Each row was made from one small tree. The marks that hang from a mark follow it in brackets, in alphabetical order. Every link used is in the known rows. Write each row's tree.
Known rows:
rado{gevu{medi tuvar}}: [ 1.40  1.06  3.99  2.09 -3.62 -0.65  1.44  0.81 -3.31 -3.18  0.35 -2.14
 -0.23  1.42 -1.62  1.65  1.36 -2.01 -0.41  3.11]
gevu{tuvar}: [-0.90  0.29  2.59 -0.47  2.03  1.55  2.16  0.13 -2.60 -2.37 -0.58  0.38
  2.58  1.34  1.10  0.54  0.65 -0.64  0.19  3.05]
gevu{tuvar{sina}}: [ 0.17 -1.86  1.57 -3.10  1.75  1.68  0.42  0.51 -1.15 -2.13 -1.03  2.29
  2.71 -0.54  0.12  0.36  1.39  1.78  1.05  0.91]
rado{sina{tuvar{gevu}}}: [-0.51 -1.13  0.27  1.28  1.86 -0.40 -1.50  1.75 -0.01  0.62 -0.39  0.94
  0.95 -0.82  1.51 -0.13  1.62 -2.24  1.82 -0.58]
sina{rado tuvar{susuko}}: [-6.56  0.46 -1.85  0.56  3.98 -2.93 -2.58 -1.44  1.79 -0.25  1.92  0.88
 -1.85  1.64  1.68  0.04 -1.47  0.10  0.50 -1.03]
rado{gevu{medi tuvar} sina susuko}: [ 6.31 -1.49  2.94  2.58 -5.41  3.49  3.12  0.32 -1.67 -0.56 -0.82 -2.36
  0.41  0.45 -4.02  2.25 -2.28 -1.36  0.01  1.20]
rado{gevu{tuvar} sina{medi} susuko}: [ 3.77 -3.30  1.39  0.55 -1.94  4.50  2.56 -2.68  0.31  1.60  0.13 -1.02
  2.88  1.28 -2.79 -1.51 -3.83  0.91 -0.09 -0.52]
tuvar{gevu sina susuko}: [ 1.63 -2.91 -0.50 -2.40  3.78  2.44 -2.78  4.70  2.63 -1.43 -1.54  4.43
 -0.42 -3.46  1.76  0.76  4.21  6.13 -0.85 -1.58]
rado{gevu{medi}}: [-0.26  2.59  2.27  1.92 -4.17 -1.82 -0.01  1.22 -1.30 -0.25  0.22 -3.01
 -1.76  1.18 -0.04  0.77  2.66 -4.30 -0.28  2.78]
gevu{medi tuvar{sina{rado} susuko}}: [ 1.37 -0.46 -0.14 -2.98 -0.05 -2.39  0.32  1.70 -1.51 -4.78  0.50  3.20
 -0.81 -1.47 -2.09  4.38 -0.77  4.54  0.22 -2.16]
sina{medi}: [-3.09  3.29 -0.99 -2.16  2.01 -1.34  0.74 -1.32 -0.09  2.10  0.42  0.18
  2.37  0.84  3.75 -1.78  0.10 -1.75  0.09 -0.10]
rado{susuko}: [-0.46  1.78  0.12  0.36  2.05  3.96  1.53 -0.16  1.42  2.91 -1.77 -0.99
  1.02  1.07  2.19 -0.23  0.49 -2.12 -0.10  2.62]
tuvar{gevu sina}: [ 0.94 -1.77 -0.26 -1.99  2.87  1.12 -2.22  3.67  1.12  0.10 -1.94  3.33
  0.95 -2.20  1.26  0.32  5.84  2.44  1.36 -0.07]
rado{gevu{medi} sina{tuvar} susuko}: [ 1.96  0.45  0.94  3.83 -4.62  0.85 -0.21 -0.69  0.87  2.24 -0.41 -3.34
 -1.33  0.60 -1.42  0.50 -1.83 -4.50  0.56 -0.09]
gevu{medi{susuko} tuvar{sina}}: [ 4.57  1.16  0.51 -1.07 -3.20 -1.93  2.03  2.43 -3.75 -3.63 -0.63 -0.27
 -0.59 -3.65 -0.34  0.49  0.40  0.71 -2.10  0.33]
sina{rado{susuko} tuvar}: [-5.00  1.20 -2.24  1.54  3.74 -1.03 -1.21 -3.53  1.98  2.71  0.10 -0.65
 -0.71  2.58  0.61 -0.04 -1.73 -2.26  1.81  0.05]
rado{gevu{medi} sina}: [ 2.46  0.15  2.15  1.27 -6.32 -1.26  0.64  2.02 -1.26  0.46  0.47 -2.42
 -1.29  0.26 -1.89  0.91  0.98 -4.75  1.06  0.95]
rado{sina susuko}: [ 2.27 -0.61 -0.10 -0.38 -0.21  4.15  1.90  0.29  1.30  3.68 -1.56 -0.58
  1.67  0.15  0.31  0.09 -1.34 -2.52  1.05  0.89]
rado{sina}: [ 0.01 -0.44  0.76 -1.47 -0.82  0.63  0.77  1.39 -0.31  1.82 -0.18 -0.08
  1.42  0.06  1.02 -0.14  0.42 -3.51  1.56  0.92]
sina{rado}: [-4.26  0.96 -1.02 -0.87  1.86 -2.39 -0.25 -0.60 -0.06  1.31  1.01  0.13
 -0.57  2.31 -0.08  0.61  0.98 -2.53  2.09  1.11]

Write each row's tree:
[ 4.25 -0.88  1.93  1.07 -5.72 -1.11  0.59  1.48 -2.77 -3.26  0.28 -1.77
 -2.06 -2.09 -2.32 -0.84  1.09  0.29 -2.31  1.11] : rado{gevu{medi{susuko} tuvar{sina}}}
[-4.81  0.62 -3.45  0.37  6.09 -4.07 -3.13 -1.24  1.95 -0.02  2.05  3.00
 -0.67  0.26  1.88 -0.31 -1.12  3.99  0.04 -4.38] : sina{medi rado tuvar{gevu susuko}}
[ 0.78 -1.03 -1.83 -0.56 -4.36 -4.16 -2.15  0.89 -0.19  0.36  1.09 -0.89
 -4.05 -1.65 -2.70 -0.97  1.50 -0.59 -0.14 -0.96] : tuvar{sina{rado{gevu{medi{susuko}}}}}
[-3.14  1.68 -1.53  0.60  5.61 -1.28 -2.55  0.16  1.76 -0.56  0.60  2.23
  0.67 -1.18  4.67 -1.31  0.27  3.18 -1.59 -2.79] : sina{medi tuvar{gevu susuko}}
[-3.01  1.54 -4.32  1.95  3.38 -5.89 -2.09 -1.86 -0.13  1.02  1.84  0.31
 -1.70 -0.87  1.55 -3.28 -0.49  0.69 -0.96 -3.02] : sina{medi{susuko} rado tuvar{gevu}}
[-1.17 -1.58 -2.87 -2.98  2.15  0.78 -1.32 -0.96  2.36  2.90 -0.99  1.87
 -0.01  0.16 -1.07  0.49  0.52  1.14  2.24 -0.99] : tuvar{sina{rado{susuko}}}
[-5.64  2.83 -1.87 -0.68  3.97 -1.93 -1.85 -2.15  1.91  0.67  1.53  0.79
  0.97  0.01  5.05 -2.27 -2.25  0.60 -1.56 -2.42] : sina{medi tuvar{susuko}}
[ 3.59  0.91  3.16  3.13 -3.29  3.05  2.64 -0.38 -1.50 -1.32 -1.15 -2.56
 -0.11  1.56 -2.12  1.87 -0.48 -0.96 -0.99  3.06] : rado{gevu{medi tuvar} susuko}
[-3.89  3.70 -2.71  0.80  1.39 -3.66 -0.62 -2.41 -0.19  1.78  1.40 -1.88
 -0.07 -1.05  4.70 -5.37 -1.94 -2.60 -2.48 -1.03] : sina{medi{susuko} tuvar}
[-2.35 -2.65  1.87  1.29 -0.24 -0.78 -0.12 -1.62 -1.46 -1.40  1.58 -0.55
 -0.65  3.49 -3.59  0.16  0.25 -0.48  1.58  2.08] : sina{rado{gevu{tuvar}}}
[-1.10  1.13 -2.54  0.00 -0.60 -2.88  0.11 -1.43 -0.31  2.44  1.62 -1.23
  0.41 -1.70  2.72 -4.56 -3.28 -3.15 -1.14 -2.45] : rado{sina{medi{susuko} tuvar}}
[ 1.74 -2.17  3.24  2.70 -0.30  5.79  1.70 -1.47 -0.12 -0.18 -1.06 -2.01
  0.97  2.45 -1.68 -0.54 -0.33  0.08 -0.78  3.56] : rado{gevu{tuvar} susuko}
[ 3.48  0.83  3.03  3.49 -5.47 -1.05  2.10  1.29 -3.93 -3.32  0.47 -3.65
 -2.40 -0.44 -1.60 -0.76  0.51 -1.86 -3.10  3.08] : rado{gevu{medi{susuko} tuvar}}
[ 1.74  2.59  2.47 -0.09 -0.37 -0.36  2.67  2.35 -2.90 -5.11 -0.15  0.48
  0.21 -0.58  1.00  3.70 -0.75  1.57 -1.94  1.09] : gevu{medi tuvar{susuko}}
[-1.82 -0.30 -4.61 -4.65  2.41 -0.62 -0.99 -2.78  2.81  3.65 -0.22  2.42
  1.17 -0.13 -0.25 -0.63 -1.10  2.30  1.77 -3.53] : tuvar{sina{medi rado{susuko}}}
[-5.59  2.58 -4.18 -0.07  4.08 -2.51 -1.12 -5.43  2.05  3.70  1.06  0.10
  0.77  2.44  1.29 -1.15 -3.49 -1.07  1.40 -2.53] : sina{medi rado{susuko} tuvar}
[ 4.45 -1.16  2.08  0.93 -3.40  3.25  1.07  0.07 -0.59 -1.36 -1.72 -0.97
  0.05 -0.15 -2.85  1.74  0.21  1.11 -0.31  1.19] : rado{gevu{medi tuvar{sina}} susuko}
[ 3.44  0.14 -0.55 -1.92  0.87 -0.38 -1.75  5.79  1.03 -2.80 -1.58  3.64
 -1.22 -4.49  1.28  3.14  4.31  5.06 -1.02 -2.09] : tuvar{gevu{medi} sina susuko}
[ 2.73 -3.02  1.34  1.45 -3.01  5.09  0.82 -0.18  1.85  3.74 -0.66 -2.36
 -0.07  1.20 -2.05 -1.13 -0.80 -2.69  0.54  1.66] : rado{gevu sina susuko}
[-0.91 -3.35 -1.70 -1.27 -0.14  1.40 -2.34 -1.48  2.77  2.74 -0.37  0.58
 -1.23  1.00 -2.80 -0.49  0.86  1.04  1.88 -0.54] : tuvar{sina{rado{gevu susuko}}}
[ 2.75  0.46  1.29 -2.65 -0.51 -0.25  0.96  2.81 -1.70 -4.92 -0.60  2.49
  0.39 -2.65  0.10  3.68  0.04  3.99 -1.11 -1.00] : gevu{medi tuvar{sina susuko}}
[-1.65 -1.30 -0.53  2.10 -0.07  1.43 -0.60 -2.23  1.92  2.88  0.25 -1.78
 -1.63  3.34 -2.50 -0.41 -0.21 -1.42  1.21  1.75] : sina{rado{gevu susuko}}
[ 0.20 -1.81 -0.30 -4.65  3.08  1.62  0.27 -0.07  0.41 -2.76  0.21  3.77
  2.93 -1.74  1.15 -0.30 -1.35  6.25 -1.24 -2.44] : gevu{tuvar{sina{medi} susuko}}
